Each row was made from one walk, in order. Every step used is in the known rows, and no mark comes twice. Write each row's walk.
(in the rows, 128 means zero)
Known rows:
reri-zura-foli-falun-fetok-nagu: [ 44 176 130 177 148 140 137 111 157 151  87  90  67 139  60 103 120 186
 133 125 190 100 151]
falun-fetok-nagu-zura-lerek: [ 66 154  97 156 113 174 168 125 140 179  65  83 131 170  67 100 127 188
 123 113 130 140 111]
lufego-foli-falun-fetok: [ 98 163 126 128 127 139 168 111 147 114 137 104  81 159  93 112 121 186
 115  99 141 132 142]
lufego-foli-falun-fetok-nagu-reri: [ 40 187 162 147 133 141 181  99 164 134  98  81  81 187  73 135 126 190
 121 114 104 103 128]
reri-zura-fetok-nagu: [ 54 153 138 169 128 153 147 118 133 161  74 102  97 139 124 134 120 140
 137 112 130 112 151]
zura-foli-lufego: [123 151 147 146 104 115  99 146 112 156  90  82 105 167 125 132 171 132
 153  92 128 100 120]
foli-nagu-reri-zura: [ 63 151 181 149 139  83 125 118 120 166 109  96 113 152 110 171 142 127
 165 176 114  64 104]
fetok-nagu-zura-foli-falun: [ 67 189 122 150 133 107 115 125 177 164  78 115 109 148  88 159 115 167
 109  81 154  96 108]
zura-foli: [131 130 118 151 120 122  98 146 134 148 114 111 120 123 120 126 142 132
 139  96 156 114 121]
fetok-nagu-reri: [ 72 155 163 145 134 130 143 116 146 147  91 102 126 157 108 154 134 137
 132 145  93 103 108]
falun-fetok: [119 125 110 133 132 157 155 125 124 112 120 103 118 146  95  87 131 140
 139 145 157 145 137]
nagu-reri: [113 131 148 140 128 116 140 139 130 148 125  99 136 146 125 145 136 122
 148 154  90 105 104]
lufego-foli-falun-fetok-nagu: [ 60 183 144 137 133 155 171  87 163 119 103 111  76 169  76 114 118 198
 101  87 144 127 150]
falun-fetok-nagu-reri-zura-foli: [ 38 157 157 187 140 150 134 127 133 173  67  60 101 152  74 114 137 166
 158 160 160  77 112]
foli-nagu-zura: [ 94 155 145 118 129  89 119 116 134 147  98 121 139 166 107 164 128 127
 133 122 144 100 101]
zura-reri-lerek: [100 126 141 156 111 122 158 178 163 160 112 126 146  91 131 150 143 124
 124 125 116 121 127]
foli-nagu-reri-lerek: [ 68 163 188 138 117  99 149 139 141 170 111 116 144 134 101 193 151 124
 146 156 113  77  77]
lufego-foli-nagu: [ 96 155 171 126 115 104 115  98 129 135 114 130 110 163 119 162 147 153
 119  87 132 100 122]
fetok-nagu-zura: [ 71 165 140 125 136 134 133 111 147 149  74 132 142 152 112 157 114 148
 107 121 131 109  98]
reri-nagu: [ 99 125 155 138 159 127 122 124 160 151 125 112 138 123 120 112 126 137
 127 119 132 106 124]
foli-falun-fetok-nagu-zura: [ 58 186 118 130 148 137 171 102 167 132  83 100 104 171  64 121 106 171
 114 125 158 127 125]
fetok-nagu-reri-zura-lerek: [ 44 157 152 182 117 137 144 135 131 209  89  85 110 143 100 154 136 180
 143 150  68  85 105]
foli-lufego: [118 152 158 123 112 116 130 132 105 136 104  98 107 171 134 133 160 129
 143 122 101 115 124]
nagu-reri-zura: [ 85 141 162 153 139 114 137 141 116 160 125 103 121 125 132 156 120 137
 154 180  98  80 101]

Which walk is each row?
[ 75 163 135 151 125 131 102 131 154 165  59 115 138 143 103 152 128 154
 112  89 160  97  91]
fetok-nagu-zura-foli
[ 83 139 151 132 160 121 125 132 163 168 103 114 159 132 121 132 109 143
 120 120 129  94  89]
reri-nagu-zura
[ 46 163 153 156 116 124 162 161 183 181  62 130 159 111 117 178 128 146
 104 117 116 103  98]
fetok-nagu-zura-reri-lerek
[ 68 157 158 149 111  84 148 162 169 180  79 119 157 128 111 189 144 121
 130 120 131  93  98]
foli-nagu-zura-reri-lerek
[ 83 157 187 134 113  92 127 106 131 152 109  98 118 182 117 179 151 148
 139 113  93  74  99]
lufego-foli-nagu-reri
[ 82 141 121 149 119 154 147 118 148 142  70  97 110 157 118 124 130 129
 131  88 122 139 152]
zura-fetok-nagu
[116 125 113 150 121 100 139 165 157 156  90 100 147 133 135 141 129 123
 131 120 107 123 123]
nagu-zura-reri
[ 76 145 131 157 127 111 141 140 170 159  55 103 143 144 118 146 128 138
 114 113 111 118 129]
fetok-nagu-zura-reri
[ 79 146 131 137 134 169 156 100 141 119  85 102 114 158  75  93 131 151
 123 137 159 139 140]
falun-fetok-nagu
[100 105 144 169 151 108 129 150 186 163 106  84 140 123 123 102 144 126
 135 115 112 112 152]
zura-reri-nagu
[ 80 131 126 144 145 136 141 147 168 177  81  79 143 150 129 121 114 129
 140  87 125 108 112]
reri-nagu-zura-fetok
[ 78 170 170 117 118  96 120 105 133 150  94 129 133 175 123 181 128 159
 115  84 132  85  90]
lufego-foli-nagu-zura
[ 64 161 128 130 138 161 158 105 143 134  66 101 134 167  81 112 112 159
 117 133 160 125 110]
falun-fetok-nagu-zura
[ 29 187 128 160 128 130 203 152 204 164  69  98 121 131  70 142 122 168
 112 124 143 120 124]
foli-falun-fetok-nagu-zura-reri-lerek
[113 150 101 131 141 132 167 119 147 111 134  99  89 149  81  89 118 153
 135 137 154 145 155]
foli-falun-fetok
[ 40 198 139 129 135 146 170  93 164 131  84 108  97 179  76 137 104 210
  94  89 143 113 120]
lufego-foli-falun-fetok-nagu-zura
[109 136 101 136 113 135 148 152 135 155  90  93 134 159 139 142 115 119
 140  93 119 130 120]
nagu-zura-fetok
[ 70 145 139 160 119 144 157 133 150 160  69  69 114 172 115 143 137 123
 151 112  85 116 130]
zura-fetok-nagu-reri
[ 30 182 185 183 125 141 137 132 112 181  41  30  81 193  80 123 171 166
 175 154 131  65 105]
falun-fetok-nagu-reri-zura-foli-lufego
[ 94 150 118 142 104 102 126 134 130 192  93 104 136 168  95 154 144 158
 138 100 111 110 102]
foli-nagu-zura-lerek
[ 79 135 138 168 126 126 154 154 120 171 100  71 108 146 143 145 124 122
 174 145  92  95 125]
nagu-reri-zura-fetok
[ 80 150 157 164 131  92  85 123 123 168 101 111 102 131 106 154 145 138
 154 120 180  70 122]
reri-zura-foli-nagu
[ 29 179 129 187 132 142 185 129 148 195  95  59  71 163  53 113 128 204
 152 158  94 103 131]
foli-falun-fetok-nagu-reri-zura-lerek
[ 55 178 212 132 105 104 149 132 141 174 111 122 135 146 116 210 152 158
 129 117 103  60  65]
lufego-foli-nagu-reri-lerek
[ 89 148 166 136 119 126 161 164 140 166 127 125 150 112 123 177 133 131
 136 157  98  90  73]
nagu-reri-lerek
[ 62 142 118 160 132 141 169 133 170 147  44  77 133 165  85 105 130 148
 126 127 139 136 138]
falun-fetok-nagu-zura-reri
